Known rows, with every way that one mark hangs from another
Z34(Z263(Z293(Z460(Z713)))): [-15.8  -3.6 -48.1  61.4  31.7  65.6  -5.5  26.2  11.9   8.9  37.7  -0.6
  34.3 -36.1  24.2  53.3  16.7 -13.5 -22.2 -55.3  -1.0  53.9]
Z460(Z713): [-15.7  19.9 -44.4  64.1  -1.3  48.2   1.3  29.7  32.9  -9.2  13.4 -19.2
  31.2 -35.0  43.4  16.5  17.0  18.9 -19.0 -32.6  10.0  47.5]
Z777(Z34(Z293) Z460(Z263 Z713)): [-11.3  52.2 -22.9   7.8 -11.4  18.4  39.4  24.7 -20.0 -43.5  28.7 -16.1
  28.3 -51.6   9.6   8.0   3.6 -10.6 -44.1 -44.4   3.4  46.6]
Z777(Z460(Z713)): [-19.2  22.5 -29.6  47.8   7.1  52.3  14.0  10.4  44.7  -6.7  15.3 -19.8
  31.5 -42.0  41.3   9.9   7.0   5.9 -20.0 -41.9   7.5  35.6]
Z777(Z460): [-24.5  30.9 -20.4  53.5  13.4  60.8   5.2  -3.9  72.9 -10.2  -6.9 -35.3
  42.7 -44.9  47.6   6.7   2.4  22.7 -12.2 -54.3  15.7  39.1]
Z777(Z34(Z293(Z263)) Z460): [-13.4  45.8  -8.6  27.6  14.3  49.5  32.3  18.7  10.5 -27.5   2.0 -62.7
  32.2 -52.3  18.3 -11.4  -1.4  29.1 -14.8 -51.8  14.8  24.1]
Z293(Z263 Z460(Z34 Z713)): [-24.3  -4.4 -28.9  56.0   8.4  75.3  29.5  49.4 -33.2  38.9  15.5   5.2
  32.4 -35.4  30.6  47.0  12.7  39.4  -5.5 -25.6   8.1  13.9]
Z777(Z34(Z263 Z293) Z460(Z713)): [ -8.2  33.2 -26.4  48.5  11.7  25.8  23.8  -1.1  22.1 -27.5  41.5 -45.8
  22.9 -50.3 -10.9  14.6   0.7  -0.1 -42.9 -42.4   9.7  40.1]
Z263(Z34 Z293(Z460(Z713))): [-17.6  17.1 -35.9  10.3   9.8  62.0   4.3  50.1   8.4  17.6  26.9  13.7
  25.2 -34.4  64.0  60.8  19.4   8.3 -28.1 -44.3  -8.8  44.2]
Z777(Z34(Z263(Z293)) Z460(Z713)): [-11.6  24.9 -30.0  27.4  26.8  50.4  19.2  13.1  22.4 -40.0  39.3 -31.6
  13.9 -48.0   2.1  22.3   3.9 -29.4 -39.9 -63.6 -11.5  40.6]
Z293(Z263): [-17.4  17.7 -27.2  64.1   8.6  69.5   6.4  31.9  31.4 -25.0  -6.6 -39.8
  41.0 -36.2  47.8  11.4  15.1  39.7   2.0 -43.1  21.0  34.5]
Z293(Z460(Z34)): [-32.7  15.1 -24.5  66.0  12.2  68.1   7.7  16.7  24.4  45.5 -11.1  -5.7
  44.7 -39.6  40.2  45.6   5.4  50.8  -9.1 -43.7  14.5  34.0]
Z460(Z263): [-20.9  32.6 -31.6  52.3 -10.7  45.6   6.7  22.9  26.8 -46.9  -0.1  -8.4
  46.5 -38.5  41.5  28.0  15.7  18.4 -18.2 -49.1  17.7  61.9]
Z34(Z263(Z293(Z460))): [-20.8   3.3 -38.5  67.3  38.0  73.4 -13.8  11.5  36.0   6.2  14.4 -14.4
  44.3 -38.8  30.5  51.8  12.7   3.6 -13.4 -67.0   8.2  55.7]
Z263(Z34 Z293(Z460)): [-22.8  25.6 -24.8  18.1  15.4  67.5  -3.9  36.2  38.2  13.7   5.0  -1.1
  34.8 -37.1  69.6  57.8  14.9  26.4 -19.3 -56.7  -1.4  48.6]
Z460(Z34 Z263 Z293 Z713): [-19.1  27.9 -41.3   3.2 -30.2  46.1  31.5  58.8 -20.9 -39.3  26.9  20.3
  34.1 -40.8  36.3  37.7  14.2  11.7 -27.1  -8.4   1.9  55.8]
Z263(Z34(Z293)): [-16.0  44.7 -25.8  43.3  -8.7  34.0   1.7  16.2  47.0 -16.2  22.0 -27.9
  39.6 -41.5  57.6  34.1  16.4  51.4 -25.9 -20.9  15.2  50.4]
Z263(Z34(Z293(Z460(Z713)))): [-14.1  25.9 -31.8  36.7  -4.7  37.0  10.0  36.9   9.1  30.8  31.2  -0.3
  35.5 -37.0  50.3  54.0  16.0  38.3 -29.4 -22.3  10.0  42.4]
Z293(Z263(Z34) Z460): [-19.9  12.4 -11.6  42.3   1.5  68.2  14.8  43.0  24.0  10.2  -6.1 -15.3
  36.2 -32.3  58.5  58.4  13.6  57.4  -3.4 -47.9  20.4  26.6]
Z777(Z460(Z34 Z293 Z713)): [-22.9  26.9 -28.1   5.6  -6.0  59.9  30.0  31.1  21.8  -4.2  20.4  -6.6
  27.4 -46.7  40.0  17.2   0.7  13.8 -21.3 -18.9  -0.2  33.9]
Z777(Z34): [-17.1  45.0 -26.7  52.8  -1.3  43.6   4.2  27.3  50.1 -31.7 -22.3 -53.0
  23.6 -40.4  29.3   2.0   6.1  36.7 -23.2 -63.7  12.4  48.7]
Z34(Z293(Z263 Z460)): [-17.3  17.2 -26.8  61.1  19.6  65.6   8.7  33.4  -0.2  24.4   0.9 -30.8
  52.4 -40.4  39.6  22.9  11.9  44.8   4.4 -40.9  25.8  33.9]

Rows
[-33.1  18.0 -22.7  49.3  -4.2  57.5  21.6  25.9  -7.2  11.6  -3.4  20.9
  50.2 -40.3  34.1  59.2   9.1  33.6 -17.2 -42.6  11.3  44.1]
Z293(Z460(Z34 Z263))
[-30.0  31.9 -33.7  19.6   5.1  63.4  16.7  27.6 -13.9 -33.7  25.9  17.9
  45.0 -45.9  41.7  42.2  16.5   3.0 -24.6 -34.1  -7.6  53.2]
Z460(Z34 Z263(Z293))
[-22.2  27.0 -16.0  31.5 -16.9  46.4  15.2  34.4  23.6 -12.8  -1.4  13.9
  41.5 -34.0  55.9  73.0  14.4  33.4 -24.5 -52.3  15.5  54.7]
Z293(Z460(Z263(Z34)))
[-18.8  12.1 -45.8  35.1  24.5  70.8  -3.1  44.6   4.5  24.3  16.3   3.3
  35.5 -36.9  48.8  31.5  16.5  -3.0 -15.5 -53.7  -5.4  49.0]
Z263(Z293(Z460(Z713)))
[-17.6  31.9 -16.4   6.8 -22.9  35.3  35.9  24.9  15.9 -40.5  33.1  13.8
  28.9 -40.4  48.9  54.2  12.5   0.5 -39.5 -32.3   3.4  41.3]
Z777(Z460(Z263(Z34) Z713))
[-20.5  31.3 -39.9  37.6 -15.9  31.3  30.3  31.1 -40.4 -14.9  51.7  17.6
  43.3 -45.8  23.0  37.7  16.8  13.9 -35.0  -1.6   4.0  48.2]
Z460(Z34(Z293) Z263 Z713)
[-16.5  56.5 -15.6  28.5  10.7  35.8  17.9   2.9  41.2 -16.9  -1.3 -57.3
  31.3 -53.5  22.0 -10.5  -3.7  25.8 -29.1 -57.2  12.7  39.4]
Z777(Z34(Z293) Z460)
[-16.2  11.1 -34.4  89.9  22.9  48.0  -7.5  -0.6  35.5  18.6  19.6 -28.2
  53.0 -41.3  16.1  44.0   9.1  28.3 -15.9 -43.8  27.2  55.7]
Z34(Z263 Z293(Z460))
[-13.6  32.1 -31.5 -10.8 -19.1  45.1  30.3  42.1  13.5 -51.3  17.8   4.0
  36.3 -43.9  42.6  16.8   6.4 -15.2 -24.4 -36.6   6.6  59.2]
Z777(Z460(Z263 Z293 Z713))
[-11.7   3.1 -44.4  83.1  16.4  41.8   0.5  13.7   8.2  22.5  40.2 -12.5
  43.0 -38.7  11.8  46.1  14.0  14.6 -24.2 -30.7  19.5  51.2]
Z34(Z263 Z293(Z460(Z713)))
[-10.1  39.2 -33.5  19.3 -29.3  18.1  23.9  38.3 -11.8 -40.1  52.0  11.8
  35.0 -39.6  45.2  49.3  23.5  14.4 -43.0  -7.9   7.2  57.1]
Z460(Z263(Z34(Z293)) Z713)
[-15.0  53.2 -15.8  -3.9  -4.0  51.5  18.8  29.8  63.4 -40.9 -25.9 -55.0
  22.8 -48.5  35.1  -9.8  -6.9  21.6 -20.6 -67.1   9.8  47.2]
Z777(Z34 Z460(Z293))
[-16.7  12.0 -43.3  78.0   6.9  37.0  14.1   3.9  -4.0  -0.6  66.0 -10.6
  37.2 -44.3   4.5  43.8  14.8  21.2 -33.6   2.2   9.1  41.7]
Z460(Z34(Z263 Z293) Z713)
[-14.4  44.7 -24.6  -8.5 -36.4  40.6  16.6  52.0  34.4 -69.4   5.3   0.2
  36.7 -37.1  64.1  48.5  15.9  26.3 -26.4 -30.6  13.5  68.1]
Z460(Z263(Z34) Z293)
[-10.3  43.5 -23.8  43.1   4.8  44.6  18.7  36.4  -0.3 -36.8   1.9 -61.5
  30.2 -45.2  21.8  -8.1   8.4  41.4 -14.9 -43.2  16.8  34.2]
Z777(Z34(Z293(Z263)))
[-12.0   8.8 -37.8  53.3  13.9  57.3  16.9  47.6 -29.1  26.6  23.8 -14.6
  41.1 -37.6  34.4  24.1  15.9  27.9  -4.9 -28.5  17.0  30.5]
Z34(Z293(Z263 Z460(Z713)))
[-24.0  -9.3 -36.4  84.1  13.4  56.1  13.3  15.8  -0.2  34.0  33.6   6.7
  33.6 -36.3   7.7  69.3  10.7  24.7 -24.7 -29.5  11.0  34.5]
Z293(Z460(Z34(Z263) Z713))
[-11.4  30.8 -20.2   3.2 -18.1  62.4  16.4  60.3  35.3 -50.8   2.3 -30.2
  29.1 -35.1  68.3  33.4  15.0  51.0  -4.6 -26.1  16.0  41.3]
Z460(Z293(Z263(Z34)))
[-22.7  25.3 -26.3  55.4   9.2  60.6  22.4  22.8 -11.1   0.1  25.9 -27.0
  47.3 -45.9  34.0  19.7  12.4  53.5  -5.0  -6.1  15.8  24.4]
Z460(Z34(Z293(Z263)))
[-24.2  20.9 -37.6  42.9 -19.0  43.0  29.7  35.2 -24.3 -24.1  32.6  21.9
  36.2 -39.5  28.6  46.3  17.3  12.0 -31.1 -16.2   1.2  44.4]
Z460(Z34 Z263 Z713)
[-28.9   0.1 -26.4  89.9  18.4  65.1   5.7   1.5  30.8  29.8  10.9  -7.4
  44.7 -39.1  13.0  67.1   5.9  43.3 -16.0 -42.6  19.1  37.3]
Z293(Z460(Z34(Z263)))
[-14.3  30.0 -33.8   7.5  -3.0  55.0  15.7  35.2  44.5 -21.1  10.5 -20.1
  30.1 -43.1  50.5   2.4   4.3   2.9 -15.9 -36.3   7.1  46.7]
Z777(Z460(Z293 Z713))
[-17.4  47.0  -9.8 -24.0 -28.3  44.8  29.5  32.4  46.2 -62.0   6.6  -2.1
  36.5 -44.2  61.8  42.7   5.1  13.5 -26.3 -39.3  10.3  56.9]
Z777(Z460(Z263(Z34) Z293))
[-11.2  18.3 -27.5   4.1   0.3  70.9  29.4  49.5  13.5 -30.4  14.5 -26.1
  28.2 -41.8  47.0   2.2   6.5   6.1  -3.3 -33.0   9.7  30.0]
Z777(Z460(Z293(Z263) Z713))
[-22.9  20.9 -34.7  84.9  12.6  45.0   6.3 -10.2  25.6  -7.4  43.3 -26.4
  47.4 -47.1  10.4  43.1   9.7  39.0 -25.1 -11.8  17.9  45.4]
Z460(Z34(Z263 Z293))
[-22.3  29.9 -27.6 -15.1 -20.7  51.4  45.1  39.6 -12.3 -34.8  28.6  20.8
  33.9 -47.7  33.5  32.9   4.0  -4.2 -28.2 -17.2  -1.1  43.8]
Z777(Z460(Z34 Z263 Z293 Z713))
[-17.7  16.0 -36.2  49.7   3.2  52.3  31.0  37.2 -40.3   4.4  47.7 -13.1
  36.4 -43.8  28.0  20.8  16.4  36.3 -13.8   3.5   8.0  20.1]
Z460(Z34(Z293(Z263)) Z713)
[-20.6  26.4 -41.9  53.5  -1.2  40.6  16.3  20.3  -5.4  14.7  43.5  -7.9
  37.3 -45.2  29.8  22.9  15.0  32.7 -28.0   1.3   4.8  38.5]
Z460(Z34(Z293) Z713)
[ -5.8  21.7 -30.2  -1.7 -24.5  55.1  25.2  74.1   8.0 -46.2  24.1 -15.6
  19.3 -32.5  62.3  34.4  18.9  34.1 -14.1 -12.7   7.5  36.9]
Z460(Z293(Z263(Z34)) Z713)
[-21.1   3.4 -48.3  55.9  21.1  61.3   9.2  17.5   0.0 -16.8  61.5   2.1
  28.8 -42.1  16.8  50.7  17.7  -4.5 -31.6 -20.2 -10.6  42.7]
Z460(Z34(Z263(Z293)) Z713)
